Every row comes from one small tree of marks. The marks that hang from a mark follow it in brackets, in alphabetical order. Every link used is in the known rows. Which tree was each row made from?
Known rows
P{Z}: [ -2.5 -10.5 -25.0  -2.0 -14.1  21.7   5.9  -4.4 -10.6  -8.9 -12.3  17.6
 -16.5  -3.6  -4.8   0.1   0.3   2.8]
B{Q Z}: [ -2.1   3.4 -11.8  -7.2   7.4  24.2   1.2 -25.2   7.9 -19.8  23.2  -1.4
  -6.0 -45.5   7.5  35.3 -26.5 -45.5]
C{Q{B}}: [ -6.9 -13.9  -3.9  -3.6  -6.6  -0.5   0.4 -13.4  -1.8 -13.1  -3.8  -0.6
   2.4  -7.2   1.3   5.7  13.8 -14.3]
Q{Z{B C R}}: [  8.8 -14.4   8.0  -7.9 -70.1   6.1  18.5 -21.6  -4.0  15.3  12.9  59.5
  10.5  12.8   4.2   0.0  37.5 -45.0]
R{P{Z{C{Q{B}}}}}: [-35.4  -6.7 -20.2 -16.6 -43.2  19.8  24.2 -20.4  12.6 -18.6 -15.7  46.9
   8.3 -15.0  -3.3  21.8  24.8 -16.0]
Q{B{Z{C R}}}: [-17.5   6.4  20.3 -14.3  -9.0  13.3  31.0 -16.0  18.4  -8.5  48.2  27.8
  13.3   2.0   4.8  29.6  46.3 -48.3]
R{P{Z}}: [-28.7  -5.4 -32.9  -1.2 -25.1  21.5   0.7  -8.0   4.6  -3.0 -15.0  26.6
   1.2 -15.1  -1.5  19.9  -0.4  13.8]
P{Z{B C}}: [  5.7 -16.6 -27.2 -23.8 -50.0  10.1  15.5  -2.5  -5.4 -12.9  -3.4  48.3
 -19.2 -13.5 -20.2  -0.2  -6.7 -19.0]
Q{B Z{C P R}}: [-10.6 -30.8  -2.1 -10.9 -58.9   4.5  24.0 -30.2   0.5   6.8  16.3  23.9
  12.8  17.5   7.6  34.9  87.7 -43.3]
R{P}: [-26.6   4.2  -7.1  -0.2 -10.1   2.0  -5.6  -5.6  16.8   5.8  -2.9   7.7
  18.3  -9.4   0.8  18.7  -2.7   8.1]
C{Z{R}}: [-23.0  -6.6  34.2  13.4 -18.0  19.0  -6.9 -14.5  -1.8  28.7 -16.5  41.5
  24.0  19.9  -1.1   1.2  40.0  -7.5]
C{Q Z{B}}: [ -9.9 -24.6  -2.1 -10.2 -43.8   9.2 -25.7  -8.4 -10.9   0.2 -44.4  43.5
  15.9 -22.1 -21.5  -9.2 -20.8 -10.1]
B{Q{Z{C}}}: [ 10.7   1.8   8.7  -5.7 -38.7  21.5  22.8 -43.9  -6.4  -2.2   8.4  26.7
  -9.7 -10.2  17.0  21.7  27.0 -59.7]
C{Q{B} Z{P R}}: [-36.1 -44.5   6.6  -1.0 -43.5  12.6 -13.3 -21.1   0.6  10.7 -39.5  30.8
  33.9  -3.1  -8.4  21.8  53.1 -15.7]
Q{B Z{P}}: [ -7.1 -40.3 -39.9 -16.1 -36.9   2.1  -5.2 -27.0 -16.2 -13.8   7.5 -24.4
  -1.1   2.1   1.3  39.1  47.6 -23.2]
C{Z}: [-18.0  -4.4  14.9   1.1  -8.7  13.0 -13.8  -8.4 -10.3   7.6 -21.4  17.8
  11.0   6.7 -10.4   3.6  13.3   1.9]
R{P{Z{B{Q}}}}: [-12.8 -29.5 -52.6 -10.8 -50.2  22.9 -17.7 -33.9   3.7  -6.5  -4.8  31.5
 -13.4 -49.7  -6.5  46.4 -26.3 -28.6]
B{Z{R}}: [-12.7   5.8   8.2   3.8   1.7  18.1  11.2  -3.3  13.3   0.9  20.3  24.1
  20.0 -12.8   8.2  10.7   5.7 -22.8]
Z{B{Q} C P}: [ 12.8 -36.1 -22.6 -28.0 -57.2  -5.5  -4.7 -19.1   6.6  -7.4  -3.0  19.6
  -4.6 -48.5 -17.1  38.8 -11.7 -49.5]
R{P{Z{B C{Q}}}}: [-20.5 -14.0 -29.7 -22.5 -69.3  14.2  11.4  -6.2  12.6 -10.8 -34.7  75.3
   9.8 -37.9 -16.1   2.2 -22.5 -11.4]
C{Z{B R}}: [-11.4 -23.7  16.2   0.2 -43.8  10.8 -18.6 -14.7  -5.7  23.6 -12.4  50.1
  19.8   6.3 -13.4   4.6  19.2 -13.8]

Write each row's tree
[-19.7  -7.3   1.9  17.9 -46.0  30.4   2.1 -53.3   9.4  27.2   7.5  33.4
  20.2 -11.6  30.9  41.8  39.9 -46.4]  B{Q{Z{R{P}}}}
[-29.8 -34.0  14.4   6.5 -45.3  17.8 -10.6  -7.7   2.6  20.1 -60.6  47.5
  42.1 -12.1  -6.1  -0.5  25.1  -4.7]  C{Q Z{P R}}
[  1.3 -33.8  -4.7 -19.2 -63.4 -12.2   5.5   1.4  14.3  10.6  -3.6  44.5
  19.6 -13.7 -16.4  10.9  19.3 -24.4]  Z{B C P R}
[  3.6 -34.1 -22.5 -29.1 -64.5 -12.5   0.9   8.3  11.7 -13.3 -36.5  39.3
  13.9 -39.9 -24.5  -2.4 -22.0 -17.4]  Z{B C{Q} P}
[-19.4 -23.6 -52.4 -14.7 -48.5  11.3 -12.1  -8.9   2.7  -8.8  -9.7  33.8
  -3.4 -26.6 -16.1  21.4 -20.5   3.9]  R{P{Z{B}}}
[-14.7  -9.7   2.2  -9.3 -78.0   7.4  13.5 -26.7  11.9  21.3  12.1  67.5
  29.1   4.4   5.7  19.3  38.3 -34.5]  Q{Z{B C R{P}}}
[ -4.5  13.6  26.3  -1.3 -12.2  27.8  31.0 -29.1  21.6   1.0  31.1  47.5
  11.7 -28.6  15.7  30.4  13.8 -67.5]  B{Q Z{C R}}
[-41.8  11.4   9.8 -15.2 -18.0  12.4  26.7 -21.9  33.4  -2.3  45.7  37.4
  33.8  -5.8   5.7  49.2  43.8 -39.2]  Q{B{Z{C R{P}}}}
[-10.4 -14.2  14.9  -6.3 -39.6  -1.8  19.8   0.6  19.5  16.9  -7.7  35.8
  22.1   0.4  -1.4   8.0  39.1 -17.6]  Z{C P R}
[-34.0 -17.1  -2.3  11.1 -50.1  19.5   6.3 -40.3   7.8  12.4  -3.2  34.6
  33.5   6.3  22.2  25.9  57.7 -28.2]  C{Q{B Z{R{P}}}}
[-29.5  17.5  18.5  -2.1 -24.0  30.2  24.5 -31.7  36.3   7.6  29.8  54.1
  28.5 -38.1  16.5  50.5   9.5 -58.8]  B{Q Z{C R{P}}}
[  4.0 -51.4 -33.7  -8.1 -73.4   1.8 -10.3 -16.9  -6.6  11.6  -6.1  25.7
  14.7  -8.0  -2.7  17.4  26.9 -27.6]  Q{Z{B P R}}
[-16.7  -3.9 -16.8 -14.9   3.6  13.2   6.6 -11.6   3.8 -33.1  10.9   0.6
   8.1 -28.6  -0.8  19.7  -8.2 -30.3]  C{Q{B{Z}}}
[-13.4  18.9  25.0  -6.7 -10.9  16.4  33.1  -2.2  22.8   3.4  26.9  47.5
  21.4  -6.1   6.9   7.7  17.8 -34.6]  B{Z{C R}}
[ -6.0   0.8   7.0   7.0  -0.7  31.4   7.1 -27.7  15.8   0.6  28.4  21.8
   7.2 -33.7  18.1  32.7   0.8 -54.9]  B{Q Z{R}}
[-18.4  -5.4   3.2 -16.9 -28.2  10.5  24.3   2.0  24.6  -3.5   9.0  37.5
  28.3 -22.5  -1.3  21.6  17.9 -33.4]  B{Z{C P R}}
[-11.0 -20.4   5.1  11.2 -40.2  19.6  12.8 -35.5  -6.8   5.8  -0.7  26.3
  17.8  15.0  22.3   5.5  59.0 -37.6]  C{Q{B Z{R}}}
[  6.7 -48.1 -54.9 -23.4 -66.7  -4.3 -17.7 -11.1 -14.5 -10.0 -10.3   4.1
   1.1 -19.3 -12.7  19.1   1.6 -18.8]  Q{Z{B P}}
[-25.7 -31.4  -5.9  -5.9 -35.6  11.4 -17.1  -3.4  -5.0   1.3 -65.4  25.3
  28.8 -24.4 -16.0   1.3  -1.7   4.1]  C{Q Z{P}}
